Every row comes from one small tree of marks. The marks that hang from a mark follow it in brackets, in alphabetical order. Every link used is in the known rows. Which tree was each row made from?
Known rows:
saroz(dulug vinim): -.13; .15; -.09; .10; -.19; -.16; -.02; .08; .10; -.21; -.02; -.32; .36; -.03; -.35; -.10; .04; .17; -.12; -.08; -.04; .19; -.05; .03; .32; .20; -.29; .02; -.10; .23; .04; .07
dumorik(saroz): -.06; .00; .12; .04; .13; -.19; .06; .14; -.18; -.13; -.03; .06; .23; .04; .14; .01; .09; -.07; -.22; .18; -.10; .06; -.07; -.01; -.09; .03; -.01; -.10; .13; -.12; -.04; -.12
dulug(saroz(ripi vinim)): -.10; .38; -.19; .17; -.13; -.32; -.17; .37; .00; .13; .00; -.09; .36; -.13; -.21; -.34; .06; -.20; -.60; -.19; -.23; .41; .04; .03; .21; -.05; -.32; .16; .17; .23; .00; -.25
ripi(tidupo(defa) vomose(kegata)): -.15; .39; .09; -.07; -.05; .07; -.26; -.44; -.17; .43; .04; -.23; -.38; .02; -.36; .12; .20; -.23; -.12; -.33; -.03; -.17; -.10; -.09; .16; -.26; .05; .09; -.03; .46; -.10; .27
kegata(vomose): .06; -.18; .09; .00; -.01; -.31; .11; .15; .02; -.15; -.09; -.04; .27; -.06; -.16; -.01; .05; .11; -.06; .18; -.10; .11; -.06; -.06; -.07; -.06; -.17; .18; .08; -.08; -.04; .11
vinim(saroz(dulug)): .03; .06; -.04; .11; -.05; -.14; -.01; -.09; .10; -.15; .17; -.19; .33; -.04; -.12; -.24; .16; .27; -.12; .00; -.01; .11; -.10; .05; .07; .24; -.15; .03; -.42; .28; -.11; .00
tidupo(defa): -.03; -.12; -.03; .06; .07; -.17; -.07; .01; -.01; -.16; .11; .13; -.33; .02; -.28; .07; .09; -.14; .04; -.04; -.09; -.20; .03; .01; .05; -.18; .06; .10; -.06; .13; -.03; -.04
dumorik(saroz(dulug ripi(tidupo vomose(kegata)))): -.11; .42; .17; .00; -.07; -.10; -.18; -.11; -.12; .48; .01; -.39; .29; -.13; -.18; .06; .22; -.24; -.58; -.20; -.10; .17; -.16; -.09; .40; .30; -.29; .02; .05; .44; -.17; .05
saroz(dulug ripi(tidupo vomose(kegata))): -.06; .49; .05; -.06; -.24; .10; -.26; -.27; .02; .68; .03; -.47; .06; -.18; -.35; .03; .14; -.19; -.38; -.43; -.03; .11; -.13; -.10; .52; .30; -.32; .12; -.09; .65; -.14; .19
tidupo(defa digap ripi(vomose(kegata))): .18; .19; -.38; .05; .17; -.22; -.58; -.23; -.27; .67; .09; .08; -.63; -.04; -.75; .03; .24; -.29; .12; -.51; -.43; -.53; -.05; -.10; .39; -.27; -.21; .42; .24; .25; -.24; -.23
dulug(saroz(ripi)): .03; .09; -.09; .10; -.06; -.21; -.12; .26; .01; .24; .07; .01; .17; -.21; -.06; -.23; .08; -.26; -.47; -.13; -.15; .25; .04; .03; .11; .01; -.15; .22; .08; .20; -.07; -.23
vinim(saroz(dulug ripi(vomose))): .04; .35; -.08; .11; -.07; -.26; -.17; -.09; .15; .25; .12; -.36; .42; -.10; -.19; -.31; .16; .14; -.28; -.10; -.12; .14; -.12; .00; .25; .50; -.32; .08; -.28; .59; -.23; -.01
saroz(dulug ripi(tidupo vomose) vinim): -.27; .63; .00; .10; -.24; -.04; -.19; -.19; .22; .14; -.10; -.48; .34; -.12; -.25; -.07; .04; -.05; -.41; -.29; -.09; .31; -.11; .00; .56; .46; -.43; .04; .00; .69; -.10; .09
dulug(saroz(ripi(tidupo vomose(kegata)) vinim)): -.21; .77; -.08; .08; -.22; -.14; -.33; -.03; -.17; .62; -.03; -.39; .29; -.12; -.27; -.29; .17; -.29; -.70; -.38; -.16; .42; -.07; -.03; .30; -.13; -.33; .16; .17; .51; -.04; .00
dumorik(saroz(dulug)): -.03; -.14; .13; .08; .03; -.24; .04; .10; -.07; -.20; .03; -.14; .37; -.09; -.05; .07; .14; -.02; -.22; .16; -.04; .09; -.12; .00; .09; .23; -.12; -.03; -.03; .03; -.08; -.03
saroz(dulug ripi(tidupo(defa digap))): -.11; .12; -.14; .09; -.01; .05; -.19; -.15; .27; -.02; .19; .11; -.43; -.27; -.30; .07; .15; -.30; -.27; -.39; -.18; -.10; -.05; .01; .57; .13; -.25; .27; -.17; .54; -.16; -.29
dumorik(saroz(vinim)): -.19; .27; .00; .11; .08; -.25; .02; .20; -.17; -.25; -.08; -.06; .39; .10; .02; -.13; .08; .03; -.34; .19; -.17; .22; -.05; .01; .04; -.01; -.16; -.17; .20; -.09; .03; -.14
dumorik(saroz(ripi(tidupo))): -.17; .32; .17; .05; .08; -.02; -.03; .07; -.04; .08; -.01; .11; .14; -.04; .30; -.03; .09; -.24; -.56; .00; -.14; .22; -.02; .00; .18; .18; -.12; -.10; .14; .14; -.08; -.26
dulug(saroz): .00; -.08; -.03; .07; -.05; -.18; -.05; .10; -.06; -.01; .04; -.01; .16; -.21; -.04; -.14; .09; -.15; -.25; -.05; -.02; .18; -.01; .06; -.12; -.16; -.01; .20; .02; .02; -.04; -.09

Which tree is each row?
-.25; .61; -.04; .12; -.17; -.12; -.22; -.04; .04; .22; -.08; -.25; .37; -.17; -.07; -.26; .09; -.25; -.65; -.23; -.18; .44; -.05; .04; .22; .05; -.27; .16; .19; .51; -.08; -.10 -> dulug(saroz(ripi(tidupo vomose) vinim))
-.22; .55; -.21; .16; -.07; .01; -.22; .06; .08; .10; .01; .09; .08; -.23; -.04; -.32; .11; -.30; -.67; -.33; -.26; .40; -.02; .07; .29; -.13; -.31; .26; .16; .31; -.05; -.40 -> dulug(saroz(ripi(tidupo(digap)) vinim))
.13; -.03; -.36; .14; .23; -.16; -.40; -.04; -.07; .17; .10; .44; -.66; -.08; -.50; .02; .14; -.26; .10; -.36; -.41; -.46; .03; .00; .32; -.19; -.15; .40; .17; .08; -.19; -.48 -> tidupo(defa digap ripi)
.12; .06; -.33; .11; .21; -.29; -.47; -.23; -.08; .29; .03; .20; -.55; -.11; -.52; .06; .16; -.26; .17; -.33; -.43; -.48; -.04; -.03; .28; -.08; -.17; .40; .26; .23; -.29; -.29 -> tidupo(defa digap ripi(vomose))
.09; .47; -.11; .06; -.12; -.25; -.23; -.09; -.04; .62; .16; -.49; .38; -.05; -.43; -.32; .23; .10; -.35; -.27; -.11; .11; -.12; -.07; .33; .28; -.36; .09; -.29; .61; -.19; .09 -> vinim(saroz(dulug ripi(vomose(kegata))))
-.23; .21; .15; -.02; .01; .03; -.14; -.45; .07; -.01; -.02; -.06; -.32; -.09; -.05; .17; .10; -.20; -.06; -.10; -.01; -.14; -.08; .00; .08; -.03; .12; .10; -.01; .44; -.14; .18 -> ripi(tidupo(defa) vomose)
-.06; .42; -.12; .11; -.01; .12; -.14; -.22; .24; .08; .22; .00; .07; -.17; -.03; -.28; .18; .03; -.44; -.26; -.16; .16; -.12; .06; .37; .30; -.31; .18; -.37; .52; -.20; -.28 -> vinim(saroz(dulug ripi(tidupo(digap))))
-.15; .46; .09; -.01; -.06; .12; -.17; -.24; .12; .38; -.06; -.15; -.01; -.11; .10; .01; .01; -.20; -.30; -.19; -.07; .12; -.05; -.04; .24; .26; -.14; .00; .13; .48; -.14; -.01 -> saroz(ripi(tidupo vomose))
-.24; .63; -.19; .10; -.15; .00; -.28; -.25; .24; .11; -.05; -.32; .13; -.21; -.28; -.13; .08; -.11; -.32; -.38; -.20; .23; -.15; -.02; .60; .37; -.49; .16; .03; .63; -.16; -.09 -> saroz(dulug ripi(tidupo(digap) vomose) vinim)
-.09; .49; .06; .08; -.11; -.04; -.14; -.31; .22; .23; .11; -.31; .31; -.14; -.01; -.23; .16; .07; -.42; -.18; -.06; .21; -.15; .02; .28; .49; -.29; .05; -.30; .71; -.23; .02 -> vinim(saroz(dulug ripi(tidupo vomose)))
-.08; .47; -.08; -.13; -.01; .30; -.29; -.51; -.14; .52; .01; -.17; -.36; -.07; -.15; .03; .15; -.16; -.06; -.41; -.05; -.08; -.18; -.11; .15; -.16; -.09; .14; .05; .28; -.14; .11 -> ripi(tidupo(digap) vomose(kegata))
-.13; .30; -.01; .14; -.04; -.06; -.13; -.14; .24; .02; .24; -.03; .03; -.11; -.15; -.20; .22; -.03; -.47; -.20; -.13; .07; -.05; .06; .35; .21; -.21; .10; -.43; .67; -.17; -.17 -> vinim(saroz(dulug ripi(tidupo(defa))))
.06; .25; -.11; .14; -.07; -.19; -.08; .05; .18; .12; .19; -.19; .31; -.06; -.15; -.34; .14; .12; -.38; -.10; -.12; .16; -.04; .03; .28; .38; -.30; .06; -.36; .46; -.14; -.14 -> vinim(saroz(dulug ripi))
.22; .31; -.34; -.01; .08; -.02; -.50; -.23; -.28; .83; -.01; -.06; -.31; -.06; -.51; -.04; .16; -.17; .08; -.48; -.34; -.31; -.08; -.11; .32; -.08; -.29; .32; .30; .11; -.22; -.17 -> tidupo(digap ripi(vomose(kegata)))
-.13; .23; .10; .03; -.17; .13; -.07; -.10; .24; .20; .07; -.15; .05; -.22; -.05; .06; .06; -.16; -.39; -.23; -.01; .17; -.04; .02; .47; .38; -.25; .08; -.17; .47; -.08; -.07 -> saroz(dulug ripi(tidupo))
-.10; .44; -.16; .14; -.21; -.33; -.20; .04; .15; .20; -.07; -.50; .45; -.07; -.44; -.18; .03; -.01; -.29; -.20; -.16; .23; -.08; -.04; .51; .46; -.49; .04; .07; .56; -.10; .07 -> saroz(dulug ripi(vomose) vinim)
-.13; .35; -.08; -.07; .06; .15; -.34; -.51; -.15; .38; .09; -.04; -.65; -.07; -.40; .07; .23; -.28; -.05; -.45; -.13; -.27; -.15; -.10; .23; -.31; -.03; .23; .02; .41; -.16; .10 -> ripi(tidupo(defa digap) vomose(kegata))
-.11; .45; -.18; .16; -.13; -.40; -.24; .19; -.02; .19; -.08; -.29; .45; -.17; -.19; -.32; .08; -.19; -.50; -.16; -.22; .37; -.02; .02; .18; .07; -.31; .19; .24; .37; -.08; -.09 -> dulug(saroz(ripi(vomose) vinim))
-.11; .44; -.17; .12; .16; .08; -.22; -.16; .17; .08; .24; .28; -.31; -.03; .02; -.31; .18; -.12; -.41; -.19; -.27; -.01; -.03; .05; .21; -.04; -.16; .15; -.24; .49; -.19; -.41 -> vinim(saroz(ripi(tidupo(defa digap))))
-.10; .21; -.10; .06; -.03; -.04; -.30; -.33; .25; .15; .10; -.07; -.35; -.29; -.35; .09; .17; -.27; -.21; -.39; -.20; -.11; -.13; -.03; .53; .27; -.27; .32; -.07; .72; -.26; -.10 -> saroz(dulug ripi(tidupo(defa digap) vomose))
-.27; .45; -.09; .20; -.10; -.18; -.20; .13; .06; .01; .04; .03; .04; -.15; -.19; -.24; .13; -.33; -.69; -.26; -.24; .32; .05; .09; .29; -.21; -.20; .21; .08; .46; -.01; -.24 -> dulug(saroz(ripi(tidupo(defa)) vinim))
-.16; .29; -.07; .18; -.04; -.38; -.06; .34; .00; -.07; -.02; -.25; .55; -.01; -.22; -.19; .10; -.06; -.52; .01; -.24; .33; -.05; -.01; .41; .31; -.43; -.06; .10; .25; -.04; -.20 -> dumorik(saroz(dulug ripi vinim))
-.16; .28; .22; .05; -.03; -.14; -.10; -.12; .02; .10; -.03; -.26; .38; -.19; .04; .08; .15; -.19; -.50; -.02; -.12; .19; -.15; -.03; .32; .48; -.24; .01; .07; .43; -.20; -.05 -> dumorik(saroz(dulug ripi(tidupo vomose)))
-.10; .56; .02; .07; .00; .15; -.08; -.12; .15; .17; .14; .04; .10; .00; .24; -.32; .10; .02; -.50; -.09; -.10; .21; -.02; .04; .14; .14; -.14; -.03; -.24; .41; -.11; -.19 -> vinim(saroz(ripi(tidupo)))
-.09; .45; .02; .10; -.09; .09; -.07; -.15; .23; .15; .17; -.13; .26; -.12; .02; -.27; .15; .07; -.50; -.18; -.07; .22; -.08; .06; .31; .35; -.26; .03; -.41; .58; -.14; -.14 -> vinim(saroz(dulug ripi(tidupo)))
.08; .62; -.14; .05; -.01; -.18; -.25; -.09; -.13; .70; .12; -.32; .21; .07; -.19; -.39; .18; .05; -.35; -.21; -.16; .09; -.06; -.07; .12; .10; -.25; .01; -.12; .46; -.16; .02 -> vinim(saroz(ripi(vomose(kegata))))
-.05; .48; -.16; .01; -.07; .00; -.37; -.16; -.12; .64; .08; -.09; -.07; -.29; -.18; -.19; .20; -.41; -.54; -.45; -.20; .19; -.09; -.05; .25; -.13; -.23; .35; .15; .44; -.18; -.14 -> dulug(saroz(ripi(tidupo(digap) vomose(kegata))))
-.23; .63; -.20; .14; -.07; -.11; -.29; -.07; .06; .14; -.05; -.09; .16; -.24; -.08; -.30; .11; -.28; -.58; -.33; -.24; .38; -.09; .02; .27; .00; -.33; .26; .23; .44; -.13; -.23 -> dulug(saroz(ripi(tidupo(digap) vomose) vinim))
-.26; .55; -.08; .14; -.15; -.06; -.15; .15; .07; .18; .00; -.03; .28; -.17; -.01; -.28; .07; -.25; -.72; -.24; -.16; .47; .01; .08; .24; -.06; -.25; .14; .11; .35; .01; -.24 -> dulug(saroz(ripi(tidupo) vinim))
-.25; .42; -.25; .16; -.07; -.03; -.25; -.06; .28; -.12; .11; .00; -.24; -.13; -.47; -.09; .13; -.21; -.41; -.45; -.26; .07; -.05; .05; .70; .10; -.42; .20; -.12; .63; -.10; -.29 -> saroz(dulug ripi(tidupo(defa digap)) vinim)
-.14; .39; -.03; .17; -.04; -.48; -.13; .19; -.02; -.03; -.09; -.41; .62; -.07; -.27; -.10; .11; -.04; -.44; .00; -.23; .28; -.12; -.04; .39; .43; -.45; -.05; .18; .37; -.12; -.04 -> dumorik(saroz(dulug ripi(vomose) vinim))
.13; .16; -.28; .05; .13; -.07; -.40; -.25; -.08; .41; -.09; .09; -.23; -.11; -.28; .01; .07; -.12; .15; -.29; -.35; -.28; -.08; -.04; .24; .12; -.23; .33; .33; .09; -.24; -.27 -> tidupo(digap ripi(vomose))
-.07; .27; -.13; .08; .00; .10; -.21; -.02; .07; .21; .09; .21; -.08; -.27; .08; -.19; .11; -.39; -.55; -.29; -.18; .23; -.03; .06; .19; -.07; -.16; .33; .10; .25; -.12; -.39 -> dulug(saroz(ripi(tidupo(digap))))
-.29; .46; .08; .15; -.07; -.13; -.05; .14; .07; -.09; -.03; -.17; .43; -.08; .00; -.07; .12; -.12; -.69; -.04; -.17; .38; -.08; .02; .46; .31; -.37; -.10; .05; .36; -.05; -.19 -> dumorik(saroz(dulug ripi(tidupo) vinim))
